Each row comes from the steps of one path. Every step used is in the known rows, and no mark comes twice. Write the path behind each row, first mark first.
Known rows:
deme-mifa-lati-tizop-disod-lusu: [-1.55 -0.54 -0.17 -2.08  0.24 -1.35 -2.22  0.59 -0.12 -1.76 -1.00  0.95
 -3.23 -2.22  0.38  0.05 -1.89 -2.82 -0.19 -1.41 -0.46  0.47 -1.57  0.00]
deme-mifa-disod-tizop-lati: [-1.39 -0.16 -0.28 -2.01 -0.96 -1.42 -2.22 -0.52  0.67 -2.15 -0.01  1.18
 -1.80 -0.51  0.66  0.78 -0.63 -2.41 -0.65 -1.37 -0.59  0.81 -0.97 -0.47]
deme-dodi: [-3.74  1.68 -1.51 -1.05 -1.74 -0.92 -1.00  0.94 -0.29 -1.93  0.20  0.50
 -1.87 -3.44  2.48 -0.22 -1.86 -0.19 -1.14 -1.59  0.89 -0.09 -2.22 -1.27]
tizop-lati-lusu-disod-mifa: [-0.63  1.19 -1.01 -2.61 -0.56 -0.55 -0.02 -0.40 -2.32 -2.57  0.28 -0.33
 -4.18 -0.42  3.09 -0.98 -3.65 -0.84 -0.36  1.47  0.53  0.53 -0.13  0.78]
lusu-disod-tizop-lati: [-1.15  1.31 -0.93 -2.37 -1.97 -0.72  0.58 -0.40 -1.85 -2.29  0.39 -0.65
 -3.00  1.26  2.92  0.28 -0.96 -2.15 -0.29  0.11  0.58  0.67  0.54  0.19]
pamida-mifa-disod-tizop: [-1.70 -1.81  0.43 -1.76 -0.75 -2.17 -0.89  0.16 -0.50 -1.38 -0.26  0.76
 -3.29 -1.84  2.57  1.25  1.34 -3.05 -1.37 -3.44 -0.65  0.64 -0.84 -0.39]
pamida-mifa-lati-lusu-disod: [-0.64 -1.49  0.23 -2.10  0.09 -2.74 -0.64 -0.44 -2.70 -1.59 -0.66  0.43
 -3.71 -3.93  3.71 -0.67 -0.61 -1.66 -1.70 -0.33  1.24  0.26 -0.46  1.28]
pamida-mifa-lati-lusu-disod-tizop: [-0.78 -1.68  0.25 -2.28 -0.19 -2.72 -0.53 -0.14 -2.13 -1.21 -0.47  0.21
 -3.76 -2.71  2.56 -0.57 -0.93 -2.64 -1.27 -0.63  0.46  0.59 -0.71  1.04]
lati-tizop-disod-lusu: [-2.37  0.70 -0.43 -1.83 -0.64 -0.10  0.85  1.52 -0.78 -1.83 -0.87 -0.39
 -4.19 -1.83  1.38  0.95 -2.42 -3.79  1.12 -3.49 -1.86  0.12 -1.23 -1.26]
lusu-lati: [-1.23  0.13 -0.46 -1.07 -2.08 -0.07 -0.97 -0.04 -3.21 -2.80 -0.58  1.05
 -0.75  0.09  3.55 -0.60 -1.60 -1.03 -1.58  0.83  1.61 -0.72  0.46 -0.72]
pamida-mifa-deme-dodi: [-2.62 -0.39 -0.73 -1.34 -0.88 -1.14 -1.07  0.31 -0.84 -1.62 -0.05  1.00
 -3.25 -1.89  4.23 -0.06  1.46 -0.12 -1.39 -3.05  1.13 -0.30 -1.35  0.57]
disod-mifa-pamida: [-1.33 -1.00 -0.72 -2.41 -0.26 -0.59 -2.06  4.36 -1.54 -1.12  0.17  1.14
 -3.32 -1.67  2.53 -0.16 -3.57 -1.63 -1.75 -3.44 -1.36 -0.44 -1.72 -1.24]
dodi-deme-mifa-lati: [-1.78 -0.98 -0.92 -1.75 -0.68 -0.75 -2.51 -0.50 -1.83 -2.98 -0.59  0.25
 -2.53  0.36  1.47  0.30 -0.30 -1.64 -1.10 -1.17 -0.14 -0.63 -0.21 -0.19]
pamida-mifa-lati: [-1.36 -2.62  0.48 -1.68  0.06 -1.99 -2.31  0.44 -1.91 -1.43 -0.71  0.64
 -3.02 -0.64  3.75 -0.27  0.75 -0.69 -2.23 -0.73  1.80  0.21 -0.64  1.29]
mifa-pamida: [-1.09 -0.76 -0.73 -2.14 -1.67 -2.04 -1.43  3.43 -2.02 -1.48  0.00  0.82
  0.10 -1.00  3.51 -0.14 -3.19 -1.43 -1.04 -3.06 -0.85 -1.26 -1.67 -1.60]
lati-tizop: [-1.90  0.87 -0.09 -1.27 -0.93  0.03  0.08  1.85 -1.33 -1.50 -0.95  0.27
 -2.25 -3.68  2.01  0.80 -2.43 -2.54  0.19 -2.72  0.10 -0.17 -0.90 -0.89]
mifa-deme: [-2.37  0.85 -0.17 -1.07 -1.58 -0.58 -0.28  0.07 -1.37 -1.68 -0.42 -0.41
 -0.50  0.15  4.36 -0.49  0.08  0.34 -0.60 -2.30  0.15 -1.15  0.43  0.46]
tizop-disod-lusu-lati: [-2.36 -0.14 -0.89 -1.80 -1.40 -0.48  0.12  0.13 -1.90 -3.05 -0.39 -0.26
 -3.47  2.14  2.78 -0.27 -1.47 -2.38 -0.31 -0.83 -1.09 -0.33 -0.41 -1.10]
lusu-lati-tizop-disod-mifa-deme-dodi: [-0.62  2.48 -0.90 -1.17 -1.45  1.49 -0.58 -1.20 -1.03 -1.49 -0.52  1.84
 -3.28 -5.56  1.47 -0.13 -1.64 -2.82  0.29 -1.19 -0.67 -0.34  0.10 -1.15]
deme-mifa-pamida: [-0.96 -0.87 -1.03 -2.26 -0.80 -1.46 -2.46  3.66 -1.08 -2.33 -0.07  2.15
 -1.25 -0.86  2.04  0.01 -2.61 -1.66 -1.50 -2.85  0.11 -0.79 -2.41 -1.29]
pamida-mifa-disod-lusu-lati-tizop: [-1.60 -1.90  0.35 -1.99 -0.75 -2.41 -0.77 -0.31 -2.07 -1.75 -1.01  0.89
 -4.20 -3.09  3.15  1.37 -0.02 -3.49 -0.54 -3.18 -0.68  0.49 -0.97 -0.38]
dodi-deme-mifa-disod-lusu-lati: [-2.15 -0.52 -1.16 -1.97 -1.55 -1.22 -1.67 -1.34 -2.24 -3.62 -0.62  0.37
 -3.15 -0.10  1.56  1.25 -0.54 -3.01 -0.45 -2.37 -1.63 -0.52 -0.26 -1.36]
dodi-deme-mifa: [-2.37 -0.41 -1.42 -1.64 -0.96  0.22 -1.52  0.76 -1.85 -3.79 -0.31  0.43
 -3.40  1.29  1.74  0.80 -0.29 -1.90 -1.05 -2.44 -0.07 -0.78 -0.62 -0.89]
tizop-lati-lusu: [-1.35  0.21 -0.66 -2.12 -0.97 -0.87 -0.57 -0.23 -1.89 -2.58  0.00 -0.50
 -1.81  1.75  2.89 -1.21 -3.95 -0.25 -0.09  1.50  0.71  0.06 -0.79  0.44]
lusu-disod: [-1.60  1.73 -0.79 -1.69 -1.59 -1.10  1.06  0.32 -2.75 -2.70 -0.23 -0.19
 -2.91 -2.51  4.58  0.36 -0.44 -1.18 -1.32 -1.03  1.38 -0.27  0.60 -0.10]
lusu-lati-tizop-disod-mifa-pamida: [ 0.59  0.83 -0.65 -1.82 -1.15  1.06 -0.90  0.96 -2.07 -1.61 -0.61  2.14
 -2.90 -4.15  1.56  0.11 -3.00 -3.89 -0.06 -1.51 -1.24 -0.57 -0.12 -1.70]

Write each row's path:
[-1.14  0.04 -0.29 -2.17 -0.83 -1.89 -1.58 -0.56  0.45 -2.21 -0.05  1.08
 -1.80 -1.94  0.10  0.22 -2.25 -2.90 -0.26 -1.07 -1.22  0.80 -1.37 -0.57]
deme-mifa-disod-tizop-lati-lusu
[-1.49  2.00 -0.75 -1.86 -1.17 -1.86  2.02  0.40 -3.00 -2.60 -0.28 -0.44
 -2.68 -4.82  3.38 -0.71 -3.72 -1.95 -0.58 -0.73  0.04 -0.43 -0.34 -0.45]
lati-lusu-disod
[-1.59 -1.56  0.37 -1.52 -0.46 -2.23 -1.04 -0.09 -1.12 -1.79 -0.50  1.00
 -3.27 -3.20  4.06  1.13  1.54 -1.71 -1.82 -3.03  0.33  0.21 -0.55 -0.03]
pamida-mifa-disod
[-2.77 -0.65 -0.28 -1.98 -0.60 -2.66 -1.68  0.70 -0.30 -2.59 -0.60  0.72
 -2.66 -1.56  1.83  0.84 -1.17 -2.18 -0.96 -2.85 -0.92  0.32 -1.75 -0.76]
deme-mifa-disod-lusu
[-1.90  3.07 -1.24 -2.00 -0.87 -1.19  1.39  0.00 -1.81 -1.79  0.15  0.04
 -4.19 -7.45  2.63 -1.01 -3.67 -1.60 -0.43 -1.60 -0.95 -0.18 -0.82 -0.25]
lati-lusu-disod-mifa-deme-dodi
[-1.84 -0.32 -0.48 -2.28 -1.52 -0.71 -0.30  0.59 -0.91 -1.78  0.32 -0.82
 -1.83  3.46  0.75 -0.76 -4.16 -2.35  0.31  0.27 -0.91  0.65 -1.23 -0.24]
disod-tizop-lati-lusu
[-0.17  1.38 -0.44 -1.12 -1.63  1.15 -0.02 -0.61 -2.14 -2.27 -0.93  1.44
 -2.16 -3.21  2.02  0.15 -1.63 -3.18  0.06 -0.30  0.22 -0.52  0.54 -1.26]
lusu-lati-tizop-disod
[-1.38 -0.93 -1.68 -2.25 -1.27 -0.70 -2.02  1.90 -1.98 -3.24 -0.09  1.00
 -2.34  0.49  1.85  0.78 -1.57 -2.43 -0.78 -3.44 -1.22 -1.30 -1.34 -1.55]
dodi-deme-mifa-pamida
[-2.08  0.13  0.24 -1.78 -1.87 -2.61 -0.37 -1.22 -1.98 -1.65 -1.08 -0.05
 -1.69 -3.93  2.41  1.07 -2.11 -3.31  0.39 -2.33 -2.03  0.10 -0.33 -1.38]
mifa-disod-lusu-lati-tizop
[-1.32  1.67 -0.34 -1.27 -0.65  0.83  0.63  0.91 -0.44 -1.71 -0.76  0.44
 -3.36 -3.99  1.66  0.85 -1.45 -3.31  0.63 -2.96 -0.81 -0.20 -0.46 -1.24]
lati-tizop-disod
[-0.66  0.81 -0.20 -1.09 -1.86  0.57 -0.42  0.20 -2.93 -2.02 -1.07  1.32
 -1.41 -2.94  2.39  0.18 -2.56 -2.59 -0.23 -0.23  1.01 -0.50  0.22 -1.01]
lusu-lati-tizop
[-1.20  0.25 -0.17 -1.69  0.43  0.24 -1.65  0.29 -0.10 -1.51 -0.14  0.31
 -4.45 -1.79  1.89 -0.60 -0.65 -1.57 -1.43 -0.89 -0.91  0.16  0.21  0.00]
tizop-disod-mifa-lati
[-1.81  0.61 -0.66 -1.59  0.16  1.15 -0.60  1.53 -0.25 -2.26  0.10  0.43
 -5.34 -0.97  2.16 -0.02 -0.65 -1.92 -1.43 -2.10 -0.93  0.06 -0.24 -0.76]
tizop-disod-mifa
[-0.90  1.08 -0.31 -2.11 -0.26 -1.11 -0.65  0.08 -2.36 -1.50 -0.27  0.03
 -4.49 -4.24  3.47 -0.20 -0.80 -1.23 -1.90 -0.30  0.71  0.44  0.86  0.84]
lusu-disod-mifa-lati
[-1.43  0.01 -1.16 -2.31 -1.24 -0.96 -1.27 -1.69 -0.94 -3.08 -0.10  0.03
 -2.91 -0.28  0.11  0.86 -1.58 -3.40  0.37 -1.81 -2.29 -0.02 -0.63 -0.97]
dodi-deme-mifa-disod-tizop-lati-lusu
[-1.65 -0.14  0.37 -1.87 -0.35 -1.59 -1.13 -0.51 -0.88 -0.74 -1.23 -0.61
 -2.31 -2.91  1.38 -0.08 -2.24 -2.76  0.61 -1.18 -1.35  0.18 -0.44  0.03]
mifa-lati-tizop-disod-lusu
[-1.46 -2.43  0.37 -2.14  0.46 -1.83 -1.38  0.40 -1.26 -1.08 -1.07  0.29
 -4.80 -1.55  2.53  0.44 -0.13 -2.88 -0.52 -2.05 -0.13  0.57 -1.14  0.69]
pamida-mifa-lati-tizop-disod-lusu
[-1.86 -1.41 -0.01 -1.42 -0.54 -0.98 -0.80  0.77 -1.66 -1.84 -0.43  0.60
 -3.14  0.49  4.84  0.08  1.81 -0.36 -1.56 -3.08  1.12 -0.52 -0.34  1.05]
pamida-mifa-deme
[-1.03 -1.71  0.25 -2.26 -0.62 -2.29 -0.78 -0.80 -0.70 -1.49 -0.08  0.51
 -3.40 -1.29  2.20  0.61 -0.36 -2.99 -0.61 -1.88 -0.92  0.92 -1.06  0.15]
pamida-mifa-disod-tizop-lati-lusu
[-1.99 -0.18 -0.95 -1.82 -1.38 -0.83 -1.47 -0.71 -0.81 -2.98 -0.23  0.34
 -2.85 -0.77  0.50  1.53 -0.05 -3.50 -0.41 -3.37 -2.08 -0.28 -0.37 -1.39]
dodi-deme-mifa-disod-tizop
[-3.07 -1.32 -0.58 -1.89 -1.82 -1.55 -0.53  1.22 -3.34 -2.83 -0.68 -0.45
 -2.40  3.16  3.23 -0.33 -3.15 -1.64 -0.74 -0.55 -0.05 -0.24 -1.04 -0.72]
disod-lusu-lati
[-1.60  1.61 -0.70 -2.09 -1.55 -1.75  2.18  0.72 -2.34 -2.15 -0.02 -0.74
 -2.81 -3.58  1.92 -0.57 -4.08 -3.24 -0.09 -1.10 -0.96  0.01 -0.66 -0.80]
lati-lusu-disod-tizop
[-1.53 -0.60  0.25 -1.94  0.62 -1.17 -1.87  1.28 -1.50 -0.87 -0.49 -0.05
 -3.64 -3.60  1.47 -1.37 -3.95 -1.19 -1.64 -0.27 -0.69  0.31 -0.86  0.45]
disod-mifa-lati-lusu
[ 0.05  0.77 -1.21 -3.12 -0.81 -1.16 -0.34  0.54 -2.41 -2.12  0.42  0.10
 -3.36 -1.06  3.02 -0.98 -4.70 -1.31 -0.22  0.57 -0.37  0.14 -0.68  0.20]
tizop-lati-lusu-disod-mifa-pamida
[-0.74  1.34 -0.97 -2.40 -1.17 -1.18  0.48 -1.05 -2.62 -2.78  0.14 -0.61
 -2.66  0.25  3.63 -0.92 -3.28 -0.65 -0.03  1.77  0.94  0.18 -0.01  0.65]
tizop-lati-lusu-disod
[-1.60 -0.31 -1.13 -2.15 -1.39 -0.52 -1.96 -1.58 -0.70 -3.13  0.00  0.20
 -2.89  1.16  0.55  1.34 -0.02 -2.99 -0.03 -1.92 -1.63  0.07 -0.17 -0.81]
dodi-deme-mifa-disod-tizop-lati
[-2.69 -0.73 -0.43 -1.92 -1.67 -1.12 -0.13  1.34 -3.11 -2.28 -1.07 -0.24
 -2.79  0.80  2.37  0.19 -3.72 -2.93  0.28 -1.40 -0.59 -0.05 -1.17 -1.02]
disod-lusu-lati-tizop
